Each row comes from the steps of one path. Every step used is in the known rows, and no mark comes twice. Write the path behind each row, first mark first.
Known rows
diliv-pafaz-toda-duziku-kizik: [-10  -1   4   4   2  -1  -5  12  -1   1  52  -2  -2  -5 -20 -13  -2   1
  -2  -2   4  27  12   3  14  12  -5  -6   4  -1   8  12  -3   2]
kizik-duziku: [  3 -22  -1   7  -1   1   6   2   6   1  14  -2   3   0 -10   9   1  -1
  -6  -7  -1  -2  -7  -3  -3  12   5  -2  -2   0   8  -6 -13  -8]
vumez-diliv: [  4   3   2  -3   2  -7  15   3  -5  -7  15   1   6   2  -9 -19   4  -2
  -8  -7  -2  -3  -3   2 -10  -3   1  18   0   0   4  -4  -9  -4]
toda-duziku-kizik: [  0  -9  -3   9  -3  -3  -8   7  -2   3  -9  -5  -3  -2  -6 -12  12  -3
   5   3  -2   7  -5   4  -2  12  -3   0  -5   3  -1  -5 -11 -12]
kizik-vumez: [ -4   4   2  -7   4  12   3  -3  -5   3   3   1   3  -4 -15 -15  -8   3
  -1  -4   4   9   5  -4  -7  -3  -2  10  -1   4   6   1 -13   4]
niviv-diliv: [  4   4   8 -11   4   7   0  10   2   3  16  -1  -3  -3   1   2   2   2
   1   2  -3   5   7   1  -4 -11  -9   3   3  -9   3  -1   2  -5]
niviv-diliv-pafaz-toda-duziku-kizik: [ -3   4  11  -7   6   7  -5  18   2   4  49  -2  -4  -7 -14  -9   1   3
   0   2   0  25  15   3   5  -2 -13  -2   5  -9   8   8   0  -3]
duziku-kizik-vumez-diliv-pafaz: [ -1  -4   3  -2   5   9   2   0  -7   3   2  -2   3  -5 -24 -39   5   5
   1  -1   0  17   7   1 -10   2  -7  14  -1   3   4  11 -11   7]
vurador-latuz-kizik-vumez-toda: [ -5 -23  -4   4   3  16   0  -1  -2  15 -13  -3  15   0 -16 -25   2   7
   7   1   7   7   1   4   9 -12   6 -12   5  -3   1  24   6  10]
pafaz-vumez-diliv-niviv-duziku-kizik: [  6   3   4   7   3 -12  10   6  -9  -3  23   1   5   2  -6  -6   1  -2
 -13 -14  -7   0  10   3 -10   4  -3  11   5   4   5  -5 -10  -4]
pafaz-kizik: [  6 -11  -2  -2   5  -5   0   0  -7  -1  -9  -2   0   0  -6   2  -5   3
   0   2   1   4   7   2  -2   3   0  -9  -2   6   4  20 -15  -3]
duziku-kizik-vurador: [  0 -10  -6   9  -1   0  -8  -5  -2   4 -30  -6   3  -4  -1  -5  10   5
   5   6  -3  18   1   1  -6  12  -4  -7   1   0  -7  12   1  12]
vumez-diliv-pafaz: [  0   6   5  -8   5  -3  17   8  -3  -6  40   2   7  -2 -18 -32  -1  -2
  -6  -6   0   5   2   2  -3   1  -1  19   2  -2   7   6  -6   0]
vurador-latuz: [  1 -17  -3   3   0   6   2   3  -1   3 -24  -1  10   1   2   2   6   4
   8   6   1  -3  -7   3   4  -5   2  -9   8  -6  -7  21   7   6]
vurador-kizik: [  1 -13  -1   5   0   9  -1  -4   0   6   4  -4   2  -1  -3 -10  -2   2
   4   0   1  -9   6   5   9  -9  -2  -4   4   3   8  -4   1   8]
pafaz-toda-kizik: [ -4  -3  -1   9   3 -12 -14  -2  -4   1  30  -4  -3  -1  -2   5  -6  -2
  -7  -8   6  24  10   1   3   4  -7 -13   2   4   5   7  -4   2]
diliv-niviv-duziku-kizik-vurador: [  7   5   2   9  -5 -16   4   3   2   3 -21  -3   1  -3  12   7  -1  -2
   1 -10  -8   6  14  -1 -13  13   2  -7   5  12  -4 -13 -15   1]
niviv-duziku-kizik-vumez-diliv: [  3  10   6  10   3   0  -3   5  -5   0  -6   0  -4  -6  -3 -10   0   0
   0  -9  -5  10  10   1 -15  -3  -1   5  -2   9  -2 -18 -14  10]
vumez-toda-pafaz-kizik: [  3 -10  -1  10   5 -11  -5   8  -7   5  26  -4   2   5 -24   4 -12   7
 -11  -6   8  18  17   2  -8  13  -5 -12   3  10   4  13 -23   4]
latuz-vurador-kizik-duziku: [  9 -30  -7   4   0   5  -9  -6  -6   5 -10 -10   1   0  -2 -20  -3  -5
   7  -6   1 -10  -7   1   4  -3   4  -5   5  -1   5   3   8   8]
niviv-duziku-kizik-vurador: [  3   7   1  16   0  -5  -8   4  -2   1 -21  -3  -4  -6  10  10   1   0
   4  -4  -6  13   8   1  -9   6   1  -9   0   5  -9 -14  -4  16]
pafaz-kizik-vumez-diliv: [  5  -7   1  -9   9   0   9  -1 -12  -2   1   0   5  -2 -20 -18  -8   4
  -4  -5   3   9   9   1 -12   0  -1   6  -3   9  10  19 -28  -2]
diliv-niviv-duziku-kizik-vumez-toda: [  6   7   5   8  -3 -12   4   3   1   5  -3  -2  -1  -2   2   0  -6   1
  -3 -14  -5   8  20  -2 -13  10   0  -4   4  15  -1 -17 -21  -1]
pafaz-kizik-vumez-diliv-niviv-duziku: [  7  -2   3  -6   8  -6  12   1 -12  -2   1   0   5  -3 -15 -14 -11   2
  -4 -10   0   8  14   0 -15   2   1   5  -2  14   9  10 -34  -2]
diliv-niviv: [  5   1   1  -1  -5 -13  10   1   3   3  -5  -1   3   1   6   0  -2  -2
  -1  -7  -3  -4   9  -2  -6   9   1   0   5   9   2  -3 -12  -9]
toda-duziku-kizik-vumez: [ -2  -6  -3   6  -1   3  -7   6  -4   5  -8  -4  -1  -5 -14 -18   8  -1
   4   1   0  11  -2   3  -5  11  -4   5  -5   6   2  -4 -18 -11]
vurador-latuz-kizik-vumez-diliv-niviv: [ -1 -21  -3   0   1  11   8  -1  -3  13 -20  -2  18   0 -14 -34   6   3
   7  -1   4   1   0   4   3 -11   7  -4   6  -1   3  24   0   6]
toda-pafaz: [  2  -1  -1   5   2  -9  -6  11  -4   2   1   0   0   1 -14  -5  -2  -1
  -1   1   5   8   3   1 -12   7  -4   0   3   8   1  12 -17  11]
vurador-kizik-duziku: [  3 -30  -1  10  -1  10   3  -3   4   7  14  -6   3  -1 -11  -3  -1   1
   1  -5   0 -10   1   3   8   0   2  -5   2   3  14  -9  -8   1]
vumez-diliv-pafaz-kizik: [  3   0   4  -9   7  -4  18   8  -7  -7  36   2   7  -2 -21 -31  -3   0
  -6  -5   0   7   5   3  -4   3  -1  15   1   1  10  16 -13  -1]

Which path is each row?
[  9   6   2   3  -1 -17  17   4  -3  -4   0  -2   7  -1   1 -15   3  -3
  -7 -14  -7   3   7   1 -19   8   2  13   4   9   1 -12 -20  -1]	vumez-diliv-niviv-duziku-kizik-vurador
[  3   6   4  14   0  -3  -8   6  -1   0 -13  -1  -7  -5   7   4   2   0
   3  -5  -6   7   8   2  -8  -1   0  -6  -1   6  -6 -18  -5  10]	niviv-duziku-kizik
[ -2  -8   1   5   3   8  -8  -4  -5   8  -3  -4   0  -3 -20 -20   2   9
  -1  -2   3  20  11   0  -8   4  -7   0   0   5   1   5 -11   6]	duziku-kizik-vumez-toda
[  5 -19  -6   1   2   8 -12  -5 -12   7  -3 -10   1  -1 -10 -30  -9  -3
   6  -7   5  -1   0   2   2  -5   0  -1   5   2   4   1   3   9]	latuz-vurador-kizik-vumez-toda-duziku
[ -3   7  11 -10   6   6  -1  19   2   3  57  -1  -3  -6 -11  -5  -2   2
  -2   0   1  21  15   3   7  -3 -12  -1   6  -9  10   5   0  -5]	niviv-diliv-pafaz-toda-duziku
[ -3 -21  -3   0   3  15   4  -1  -4  11 -16  -2  16  -1 -15 -34   6   4
   8   1   5   2  -3   4   4 -14   7  -3   4  -3   2  24   4   9]	vurador-latuz-kizik-vumez-diliv
[  2  12   5  -7   4  -1  16   2  -7  -1  10   2   7  -3 -15 -25  -8  -1
  -6 -16   0   5  10  -3 -18  -2   0  20   1  11   8 -10 -27  -1]	kizik-vumez-diliv-niviv-duziku
[ -8   2   4   2   6   3   2  13  -3   3  66   1   3  -3 -23  -7 -11   2
  -9  -5   2  16  14   2  13  14  -6  -1   5  -4   8  11   3  -1]	diliv-pafaz-vumez-toda-duziku
[ -5  -9  -7   4   0   6  -4  -8   0  13 -10  -5   9  -2  -7 -22   2  -1
   4   0   3  11   3   2   9  -2   8 -11  -3  -1   4  10  10  11]	latuz-kizik-vurador
[  3  -9   0  -7   8   3   2  -3 -10   1  -5  -1   3  -3 -16  -8 -11   5
   0  -1   4  11  10   0  -7   1  -1  -1  -3   9   8  21 -24   0]	pafaz-kizik-vumez
[ -1  -6  -2   5   0   1  -2   7  -6   3  -2  -4   1  -4 -17 -26   9  -2
   2  -1   0  10  -3   3  -9  10  -3  10  -5   6   3  -6 -21 -12]	toda-duziku-kizik-vumez-diliv
[  2  -4   1   0   2   3   4  -3  -6   4 -12  -3   3  -3 -17 -33   7   4
   0  -3  -1  13   7   0 -15   3  -5  13   0   7   2   5 -17   2]	duziku-kizik-vumez-diliv-niviv
[ -1 -34  -6   9   0  12   2   1   3  13 -16  -4  13   1 -10 -15   9   2
   8   2   3  -3  -8   4  10  -7  10 -15   4  -5   2  22   8   4]	vurador-latuz-kizik-duziku
[ -4  -1   4 -11   9   8   5   6  -5   1  31   2   3  -8 -25 -21 -14   4
   1   1   4  18  14   0   5   6  -3   0   1   3  10  28 -11   6]	diliv-pafaz-kizik-vumez
[ -4  -9   4  -1   5  14   6  -2  -6   4  38  -3   6  -5 -25 -31  -9   4
  -2  -8   5   6  14   4   5 -10  -4   9   5   6  18   0 -13  12]	vurador-kizik-vumez-diliv-pafaz-toda
[  0 -11  -1  13   7  -5  -5   1  -5   5  48  -2   4   2 -13  12  -9   1
 -17 -12   1  10  10   0  -1  12  -7  -6   3   1   6   2  -2  -7]	pafaz-vumez-toda-kizik-duziku
[  8   6   4   8  -4 -15   4   5   3   3 -13  -2  -2  -2  11   3   0  -3
   1 -10  -8   1  15  -1 -11   8   1  -5   4  13  -3 -16 -15  -3]	diliv-niviv-duziku-kizik
[  3   0   0  16   0  -3  -8   4  -2   2 -28  -3   0  -6  10  11   4   2
   6  -2  -6  13   5   2  -8   4   2 -13   3   4 -11  -7  -2  18]	niviv-duziku-kizik-vurador-latuz
[ -1 -11   1   0   3  17   0  -6  -3   8   7  -3   4  -5 -15 -20  -8   4
   3  -3   4  -3  10   3   4 -11  -3   3   3   6  12  -4  -8  10]	vurador-kizik-vumez
[  4 -18  -2  12   5 -12  -3   9  -5   5  30  -5   2   5 -27   8 -11   6
 -12  -8   8  17  15   1  -9  17  -3 -13   3  10   6  10 -28   2]	vumez-toda-pafaz-kizik-duziku
[  5   6   4   5   4 -12  13   7  -8  -4  30   3   6   2  -5  -2  -3  -3
 -14 -15  -6  -4   9   2  -9   3  -2  13   5   4   6  -6 -10  -6]	pafaz-vumez-diliv-niviv-duziku
[ -6   1   1   0   4   8   1   2  -6   6  26  -1   4  -2 -24 -11 -12   5
  -7 -10   7  17  10  -2  -5   6  -2   5  -1   7   7  -8 -21  -5]	kizik-vumez-toda-duziku
[  6  -6  -1  -1   8  -8   0  10 -13   0   2  -1   3   0 -29 -18  -8   1
  -3  -2   7  15  10   2 -20   7  -5   5   1  15   8  26 -37  10]	toda-pafaz-kizik-vumez-diliv
[  7   8   5   6  -3 -11   5   3   1   4 -14  -1  -1  -4   5  -3  -3  -2
   1 -11  -6   4  16  -2 -14   7   1  -2   3  14  -1 -15 -19   0]	diliv-niviv-duziku-kizik-vumez
[  6 -17  -5  -3   2  10 -11  -8 -12   6 -14  -8   1  -2  -5 -31  -8  -3
   9  -4   4  -5  -2   1   2 -10   0   1   5   1   3   7   8  15]	latuz-vurador-kizik-vumez
[ -4   8   5 -13   8  10  14   3  -7  -1  32   3   8  -5 -28 -36  -8   2
  -5  -8   4  12   6  -2  -9  -2  -2  23   0   3  11   5 -17   4]	kizik-vumez-diliv-pafaz
[  4 -15  -4   6   4  -5  -5  -4   3   5  11  -3   3  -4  -3  -3  -4  -7
  -2  -5   1   7  -4  -3  -8  12  -5  -4  -4   4   5   4  -7  -9]	toda-kizik-duziku
[ -2  -4   1  10   5  -2  -2   3  -7   3  41   0   3   4 -12  13  -8   5
 -16 -10   1   7  13   2   3   6  -5  -4   5  -2   4   1   1  -3]	pafaz-vumez-toda
[ -2 -10  -4  12   7  -4  -6   0  -8   8  29  -3  10   1  -7  12  -9   4
 -12  -8   2  15   9   1   1  11  -8 -11   8  -2  -1  15   5   3]	pafaz-vumez-toda-kizik-vurador-latuz
[  1 -14  -3  12   4  -7  -4  -2   1   8  36  -5   4   0 -12   5 -10   1
 -12 -12   5  15   8  -2  -5  15  -5 -11   0   4   4  -4  -9  -8]	vumez-toda-kizik-duziku
[ -7   2   4   1   9   2  -1   8  -3   4  65   1   4  -4 -20 -10 -14   2
  -9  -5   3  18  15   0  10  11  -9  -2   6  -3   7  17   7   3]	diliv-pafaz-vumez-toda-kizik
[  4  -1   1   7   6 -12  -1  14 -11  -1  23   1   4   3 -22 -10  -2  -2
 -10  -6   3   7   5   3 -15   7  -6  10   5   6   6  14 -19   8]	toda-pafaz-vumez-diliv
[  9  10   5   0  -1 -18  20   7  -2  -6  12   1   5   1   0 -14  -1  -5
  -8 -16  -6  -5   7   1 -16   2   3  15   3   9   4 -17 -20  -6]	vumez-diliv-niviv-duziku
